Every row comes from one small tree of marks. Brackets hold a mark, then the marks that hang from it, in alphabetical order. Every link used is in the known rows. Which tree was each row made from?
Known rows
(bupiv (dipog furug)): [ 10  19 -12  -6  44 -33 -17  -2   7 -17  18  29 -44 -40   5  54 -16 -38
  -6 -33  32  26]
(fupuz bupiv furug rizav rokibot): [  3  50   6  40  20 -11  36  -8  20  61  -5  53 -31 -69 -37 -38  -5 -14
   6   7  28 -22]
(fupuz bupiv (furug dipog) (rivu zumuvuz) rizav): [  5  59 -34  38 -12 -38  22  32  -6   3  -9  57 -15 -24 -64 -30  22   6
  11  49 -16  18]
(rokibot (fupuz (furug (dipog bupiv)) rizav)): [ 49  61 -16  26  42 -32  24  27  -1 -10  18   1 -21 -42 -42  24  20 -44
  -8  40 -28 -27]
(rizav (fupuz rokibot)): [  0   3  18 -25  60 -38 -11 -13   4  19  -8  53 -18 -11 -21 -15  -1 -20
 -49   9  21 -21]
(rizav (fupuz furug rokibot)): [ 16  11  -1   3  62 -50   0  -1  -3  30 -13  35 -29 -33 -36  -9  -1 -13
 -17  -1   2 -46]
(rizav (fupuz bupiv furug (rivu zumuvuz))): [  6  -7 -25   2   4 -44   3  10   5  -6  -3  60  17 -15 -55 -57  -5  19
  -3  47  -3 -16]
(rizav (fupuz (rivu zumuvuz))): [ 10 -20  -3 -47  15 -47 -19  16 -15 -36  -3  67  17  37 -29 -29  10  28
 -51  39   8   8]
(fupuz rivu): [  8 -26 -17 -36   8  -9  -9  32  37 -16  14  24 -13   7 -19 -15  -9  -3
 -14  19  16  20]
(rokibot (fupuz (bupiv dipog) furug rivu)): [ 22  13 -38   7   8 -29  35   7  38  -3  17  48  -3 -26 -20   1 -53 -33
  53  22 -12 -14]
(furug (dipog bupiv)): [ 12  13 -23  11  39 -19 -19  13   4 -10   5 -10 -22 -37 -28   3  12 -51
 -12  31   1  15]
(rokibot fupuz): [ 27  -6  -3 -16  48 -31  15  16  29  -4  32  17 -11  -5 -11  27 -16 -35
  -8  10   3 -11]
(rivu zumuvuz): [ 17   2 -10  -5  37 -49  -7   5 -14  -9  -5  46  -4   4 -20   3   1  -2
 -17  -4  30  -2]
(fupuz (rivu zumuvuz) rizav): [ 16  17   1 -29  -8 -31  -1  26 -13 -28   3  75   2  30 -20 -22  21  31
 -46  25  19  21]
(rizav (fupuz bupiv (furug dipog) rivu rokibot)): [-21  30 -24  20  24 -40   1  14  31  30 -11  40 -23 -42 -61 -54  -5 -29
   8  58 -28 -15]
(rizav (fupuz (bupiv dipog))): [ -8   4  -6   3  38  -6   3 -32  -3  -1   1  59   0 -31 -16  -6 -25 -44
   5  20  32  20]
(rokibot (fupuz bupiv furug)): [ 23   4 -28  31  33 -29  38  11  47  24  32   7 -10 -55 -43  -2 -31 -41
  45  19  -1 -33]
(fupuz bupiv rivu): [-13 -26 -16 -10 -12   3   1  13  61   7  20  29  -4 -25 -27 -48 -23 -13
   2  41  22  29]
(rokibot (fupuz bupiv (furug dipog) rivu rizav)): [ 10  51 -27  26   1 -21  44  44  41   0  31  31 -14 -26 -56 -10  -2 -32
  21  63 -40   6]
(rokibot (fupuz (bupiv dipog) furug rizav)): [ 33  58 -11  35  30 -15  58 -10   3   9  21  59 -12 -45 -16  22 -23 -41
  38   8   9 -14]
(bupiv dipog): [ 11   9 -20  -7  41 -24   0  -8 -16 -15  -2  43 -22 -13   4  37 -22 -38
  15 -21  27  20]

Which tree is each row?
[  1  58 -10  17  -8 -17  30 -12  12  32 -14  89 -25 -40 -17 -37 -23 -12
  20  12  17   0]
(fupuz (bupiv dipog) furug rivu rizav rokibot)
[ 10  14 -17  15 -27   6  27  27  40  17  22  38 -16 -45 -46 -48   2   4
   7  34  13  12]
(fupuz bupiv furug rivu rizav)
[-11  77  -6  61  30 -26  29   7  10  57 -12  42 -47 -67 -54 -21  13 -41
  19  21  -1  -6]
(fupuz bupiv (furug dipog) rizav rokibot)
[ 17  60 -10   8   7 -30   0  25   7   9 -18  31 -32 -39 -39 -37  24  -9
 -27  40 -20 -18]
(fupuz (furug (dipog bupiv)) rivu rizav rokibot)
[ -5  21 -35  43  42 -29   6  10   7  17   4   6 -25 -59 -69  -6   4 -48
  25  46 -19  -1]
(rizav (fupuz bupiv (furug dipog)))
[ 30  22   8 -40   6 -43  21  25   1 -33  21  82  13  45 -16  -5   8  21
 -45  38  -4   4]
(rokibot (fupuz (rivu zumuvuz) rizav))
[ -4  -9  16 -50  29 -33 -16   5  23   3  -7  61 -11  12 -21 -42  -8  -1
 -54  33   9 -10]
(rizav (fupuz rivu rokibot))
[  5  44   7 -12  -4  -8  28   0  46 -22  47  66 -14 -23  -3   4 -25 -29
 -16  28  12  32]
(rokibot (fupuz (bupiv (dipog furug)) rivu rizav))
[ 11  18 -17 -12  10 -47  23 -14  10 -23   6  92  21  16  -7 -19 -44 -17
  18  35   4   4]
(rokibot (fupuz (bupiv dipog) (rivu zumuvuz)))
[  3  47   3  21 -14 -46  26   1  10  34 -18  90  -8 -24 -43 -68   4  29
 -10  26  14 -23]
(fupuz bupiv furug (rivu zumuvuz) rizav rokibot)
[ 23  74  -5  35  40 -32   7   8 -14  24 -20  22 -41 -57 -36 -12  28 -29
 -17  18  -8 -28]
(fupuz (furug (dipog bupiv)) rizav rokibot)
[ 10   5 -17 -11  19 -45   2  28  32  21 -12  35 -36 -24 -33 -29 -16  -1
   4   3   1 -31]
(fupuz furug rivu rokibot)
[-15  47 -26  62  44 -43  15   3  25  58 -17  15 -43 -71 -53 -19 -11 -51
  44  14  -8 -20]
(fupuz bupiv (furug dipog) rokibot)
[ 36  62 -26   7  19 -71  28  49 -16 -29   9  51 -10  23 -49  20  24  -1
  -9  43 -48 -10]
(rokibot (fupuz (furug dipog) (rivu zumuvuz) rizav))
[-10  10 -44  17   8 -25  -3  31  29   1   7  17 -14 -38 -68 -34   3 -27
  19  64 -33   9]
(rizav (fupuz bupiv (furug dipog) rivu))
[-15  49  11  -8  -7  -3  24 -20  19  15 -12 102 -17 -19  -2 -47 -21 -15
 -11  24  35  24]
(fupuz (bupiv dipog) rivu rizav rokibot)
[ -3  14   0  27  44 -35  12 -18  20  52 -12  44 -21 -61 -48 -43 -12 -24
   1  22  15 -42]
(rizav (fupuz bupiv furug rokibot))
[-17 -33  -4 -28  -3   2  -8   1  44  -5  22  42  11 -11 -41 -58 -13 -11
 -25  65  13  20]
(rizav (fupuz bupiv rivu))
